Every row comes from one small tree of marks. Brackets hold a mark, then the marks that hang from it, in alphabetical order. Every link used is in the known rows. Which tree was each row made from?
Known rows:
[gamed luma vezen [zike reda]]: [ 14.5   1.8  40.6 -26.6   6.8  -1.4   2.8   3.2 -16.5   6.0   8.2 -20.7
  -8.8   8.5 -19.4 -17.7  16.9  10.8 -17.4 -11.1]
[luma [gamed [dumit zetu] vezen [zike reda]]]: [ 54.6  -0.5  30.1 -19.5  -8.5 -47.9 -29.9 -11.0   5.4   9.8 -28.3 -34.2
 -16.1  25.0 -22.6  -5.9   9.5  18.5  21.1 -43.1]
[dumit [gamed luma vezen zike] [zetu fana]]: [ 36.9 -21.1  41.3 -29.5  -8.6 -18.3 -13.9  -5.3 -36.2  10.1  17.2   4.0
  -2.9   6.9 -20.2 -47.3  20.2  18.3  11.5 -37.9]
[motabi [pega [gamed dumit luma]] zake]: [-44.5  19.7 -18.6 -23.8 -78.2  32.4  -0.1  17.6  11.8  30.9 -35.0  -9.1
 -25.8  24.6 -22.5  23.4  19.6 -36.7 -26.4 -16.5]
[gamed luma zike]: [ -5.8  10.7  10.8 -20.9 -23.0  16.4   8.8  10.7 -11.3  20.2  -0.6  -6.7
   0.3  -4.1 -26.9 -24.4   8.6  18.5  -7.7  -5.1]
[zetu dumit]: [-17.4   6.3 -11.7 -16.0 -18.6  10.8   6.9  -5.5   5.2  22.0  -8.0  11.6
  17.1  -5.3 -38.4  10.9   9.8  10.3 -26.3 -24.9]
[pega gamed]: [ -3.1  27.9 -27.2 -15.6 -62.4  38.9  -8.0   2.1  -0.5  30.1 -16.6   8.4
  13.8 -28.5 -50.2   2.1   0.7  -1.4 -23.3 -12.3]
[pega [gamed [dumit [zetu fana]] luma vezen zike]]: [ 25.6 -12.3  34.6 -52.7 -38.7  -8.7 -42.1  -5.0 -34.6  19.2  -6.9 -31.0
 -21.5  43.2 -32.7 -13.9  17.6 -12.9 -20.3  -4.2]
[motabi [pega [gamed zike]] zake]: [-14.0  27.9 -33.3 -21.9 -50.0  42.9   8.5  24.6  14.0  13.3 -17.4   3.5
   2.1   3.3 -38.3   4.3  21.7 -22.2 -19.5 -38.9]
[vezen [gamed [dumit [zetu fana]] luma [zike reda]]]: [ 18.4 -21.3  37.6 -16.9   3.3 -18.8 -60.9 -25.6 -22.4  28.9   3.2 -21.3
  15.3  43.9  -9.5  -0.5  36.4  43.0  23.5 -10.6]
[pega [gamed vezen]]: [ 15.9  19.5  -6.3 -33.5 -57.3  24.5  -5.2  10.3  -7.8   8.4  -5.6  -4.0
  -3.3 -16.5 -49.9   4.9   0.8  -5.6 -43.8 -20.1]
[pega [gamed [dumit zetu] luma vezen zike]]: [ 33.7   2.3  28.9 -50.9 -46.6 -14.7 -33.9  10.8 -23.1  15.2 -15.2 -35.3
 -17.7  20.9 -19.1 -12.9   7.2  -2.7 -27.5  -4.0]
[dumit [gamed luma vezen [zike reda]] [zetu fana]]: [ 37.9 -20.3  51.2 -15.2  15.0 -21.2 -25.8 -24.0 -31.1  16.4  14.7   3.0
   7.7   7.1 -13.7 -41.8  26.5  15.8  23.2 -33.9]
[luma [gamed zike]]: [ 19.9   8.8  -3.0   3.0 -28.8   6.6   6.2   8.1  12.1  19.4 -10.2 -13.1
  -3.4  -7.7 -51.0 -20.5  -0.2  25.8   9.5 -36.8]
[dumit gamed zetu]: [ 23.7  15.3 -15.3  -7.4 -42.7 -10.5 -13.0  -9.5  -1.6  24.8 -19.7  33.5
  31.9 -39.6 -18.6 -24.4   3.0  28.6  28.4 -45.8]
[luma [gamed [zike reda]]]: [ 20.4   7.6   5.7  15.2  -4.1   3.8  -4.6  -7.3  14.6  27.1 -11.9 -11.9
   4.7  -8.7 -42.4 -16.8   7.5  22.4  22.3 -33.1]
[zetu fana]: [-16.6   8.2 -15.4 -19.8 -35.2  22.7   2.0 -13.2 -13.0  25.5  -9.1  19.6
   9.3   2.2 -49.5  -1.4  14.0   8.0   3.2 -23.5]
[gamed [dumit zetu] luma]: [ -5.2  11.1   3.3 -32.1 -53.1 -19.2 -20.8  -5.8  -8.1  37.7 -37.8  -3.9
  -5.2  10.1 -12.8  -7.0  11.8  14.7   7.1  -8.0]
[motabi pega]: [-23.6  32.7 -35.7 -25.3 -55.9  23.4  18.5  12.7  14.0   9.0 -22.7  22.4
  13.1 -21.8 -26.6   8.4  19.3  -6.2   2.4 -39.2]
[dumit zetu]: [ 11.9  21.1 -22.7 -24.9 -43.5  -6.4 -13.8  -6.2   0.6  28.1 -27.9  19.1
  23.5 -19.1 -33.3 -13.4  15.6  22.7   9.2 -29.3]

Write each row's tree:
[ 23.0 -24.5  33.6 -21.0  16.6  -3.8   5.3  -7.7 -23.8  -9.0  29.9   4.5
   5.5  14.2 -29.7  -8.4   8.4   7.4 -15.4 -47.6]  [zetu [dumit [gamed vezen zike]] fana]
[  2.0  19.5   5.5 -35.1 -27.1  12.0  -6.7  13.5   8.4  -5.3 -23.9 -23.0
 -21.2  37.9 -14.3  31.6  20.5 -35.2 -20.2 -36.3]  [motabi [pega [gamed dumit vezen [zike reda]]] zake]
[  9.7 -35.2  51.9 -20.4  14.6  -2.5   4.1  -6.0 -32.3   2.6  37.4  -4.4
  -7.6  21.0 -25.9 -22.8  14.6   4.3 -24.2 -31.1]  [zetu [dumit [gamed luma vezen zike]] fana]
[ 46.9 -16.5  36.8 -20.2  -1.1 -42.4 -37.5 -25.8  -5.7  14.3 -19.8 -30.3
 -18.6  46.8 -34.8  -8.3  19.2   9.4  29.9 -43.7]  [luma [gamed [dumit [zetu fana]] vezen [zike reda]]]
[ 16.6   5.5  40.4 -31.4 -22.5   5.7 -22.1   0.4 -19.7  13.3  -7.1 -39.2
 -20.6  21.4 -17.8   5.1   3.5 -12.9 -28.8   6.4]  [pega [gamed dumit luma vezen [zike reda]]]
[ 16.9   1.3  -9.8  -8.2 -32.7  -3.8 -19.4 -23.2 -15.1  29.9 -10.2  37.1
  29.7 -18.5 -31.4 -26.6  12.5  20.8  36.4 -46.7]  [dumit gamed [zetu fana]]
[ 25.0  18.0  -4.2 -38.0 -30.4 -23.8 -19.3  -2.6  -7.3  15.1 -35.5  -6.3
   9.3  11.5 -10.3  -5.1   4.4  22.3  21.6 -21.5]  [gamed [dumit zetu] zike]
[  1.9 -17.8  34.3 -14.9 -14.5  -6.1  11.2   1.5 -12.7   9.0  18.3   3.6
  -5.7  -9.0 -17.8  -8.8   6.5   8.5 -38.2 -31.8]  [zetu [dumit [gamed luma vezen]]]
[ 16.1   4.7  32.0 -45.4 -45.9   9.0 -10.1  16.3 -22.8   5.7  -4.2 -38.5
 -29.4  21.4 -25.4   0.3  -3.7 -11.5 -42.1   3.9]  [pega [gamed dumit luma vezen zike]]
[ 12.6  -5.6  -5.0 -11.9 -49.2 -22.0 -32.0 -22.3   2.5  40.4 -39.2  -6.8
 -10.6  27.2 -48.6  -4.3  11.8  11.1  33.6 -39.7]  [luma [gamed [dumit [zetu fana]]]]
[-31.3  25.2 -26.5 -20.0 -77.5  47.0   0.8  16.0   4.4  29.3 -15.1   6.3
   3.7 -20.6 -36.3  -2.4  22.5 -27.0 -25.5 -11.5]  [motabi [pega [gamed luma]]]
[-13.3  -5.4   9.4 -35.0 -44.1 -13.7 -26.7 -19.7 -20.5  41.9 -29.9   1.8
  -6.7  33.0 -26.8  -8.1  20.8   4.8  15.8  -8.3]  [gamed [dumit [zetu fana]] luma]
[  7.0   4.5  16.1  -4.1 -20.4  12.3  11.5   6.8 -15.6  19.3   8.9   7.6
   8.3 -24.7 -12.4 -36.3  -2.5  24.7  10.8 -20.3]  [dumit [gamed luma zike]]
[ 14.4   1.8  25.4 -50.3 -47.0 -34.1 -16.3   1.6 -14.5  14.8 -26.1 -14.3
 -21.2  20.3 -12.6  -3.6  11.8   9.7 -14.5 -15.4]  [gamed [dumit zetu] luma vezen]
[ 55.5  -3.1  22.1 -31.8 -31.2 -45.6 -20.6   6.9   2.0   3.9 -25.4 -34.2
 -24.8  24.4 -30.2 -10.0   2.9  21.5  10.5 -45.5]  [luma [gamed [dumit zetu] vezen zike]]
[  9.8  -3.2  26.1 -22.0 -30.0   1.3 -21.8  12.7 -12.5   8.4   6.5 -28.1
   0.2  20.1  -5.8  11.5   9.4  49.7 -11.3  -4.5]  [vezen [gamed dumit luma zike]]
[ 20.4 -15.3  50.4 -44.1   5.9 -32.6 -33.8 -22.1 -29.8  16.6 -10.8 -24.1
 -15.6  51.3 -13.4 -11.6  27.9   2.2  11.4 -12.9]  [gamed [dumit [zetu fana]] luma vezen [zike reda]]
[-17.4 -11.0  13.0   3.8 -19.5   8.3   7.6  -6.0  -3.9  28.8   8.0  16.5
  13.9 -19.9 -18.9 -11.3   4.5  13.1 -16.1 -23.6]  [zetu [dumit [gamed luma]]]
[ 18.0   6.1  31.7 -22.1 -13.9  20.8 -16.7   3.1 -17.9  15.9   8.9 -27.3
  -6.3  -0.7 -32.5 -14.8  14.2  -7.9 -38.2   0.0]  [pega [gamed luma vezen [zike reda]]]
[ 18.0 -11.9  18.2 -10.1 -13.7  -4.1 -19.1 -15.0 -27.7  29.8   5.9  15.8
  15.5  -4.5 -21.3 -51.4  18.7  22.0  33.0 -28.6]  [dumit [gamed luma zike] [zetu fana]]
[  1.0   8.6  20.7 -41.0 -65.9  11.3 -12.6  10.1 -16.6  16.0 -14.2 -26.1
 -30.1  12.8 -29.3  11.4  -3.0 -14.6 -46.0   2.8]  [pega [gamed dumit luma vezen]]
[ 11.3   2.8  39.5 -48.4 -25.2 -12.1   6.3  16.2 -22.2  -2.2  -5.7 -30.9
 -33.3  28.6 -11.7  -2.0  -0.1   9.0 -23.5  -7.2]  [gamed dumit luma vezen zike]
[ 12.7  -3.0  24.8  -0.3   2.1  12.6 -23.0  -0.6  -7.1  19.4  21.0 -14.8
  22.8  -3.6 -14.8  -3.4  26.9  53.5  -4.7  -7.8]  [vezen [gamed luma [zike reda]]]
[ 20.5   3.8  15.3 -20.9 -52.2 -20.3   1.8   7.6   7.0   4.9 -24.2 -24.9
 -38.7  16.6 -39.6  13.4  -9.5   9.8  -9.2 -39.7]  [luma [gamed dumit vezen]]
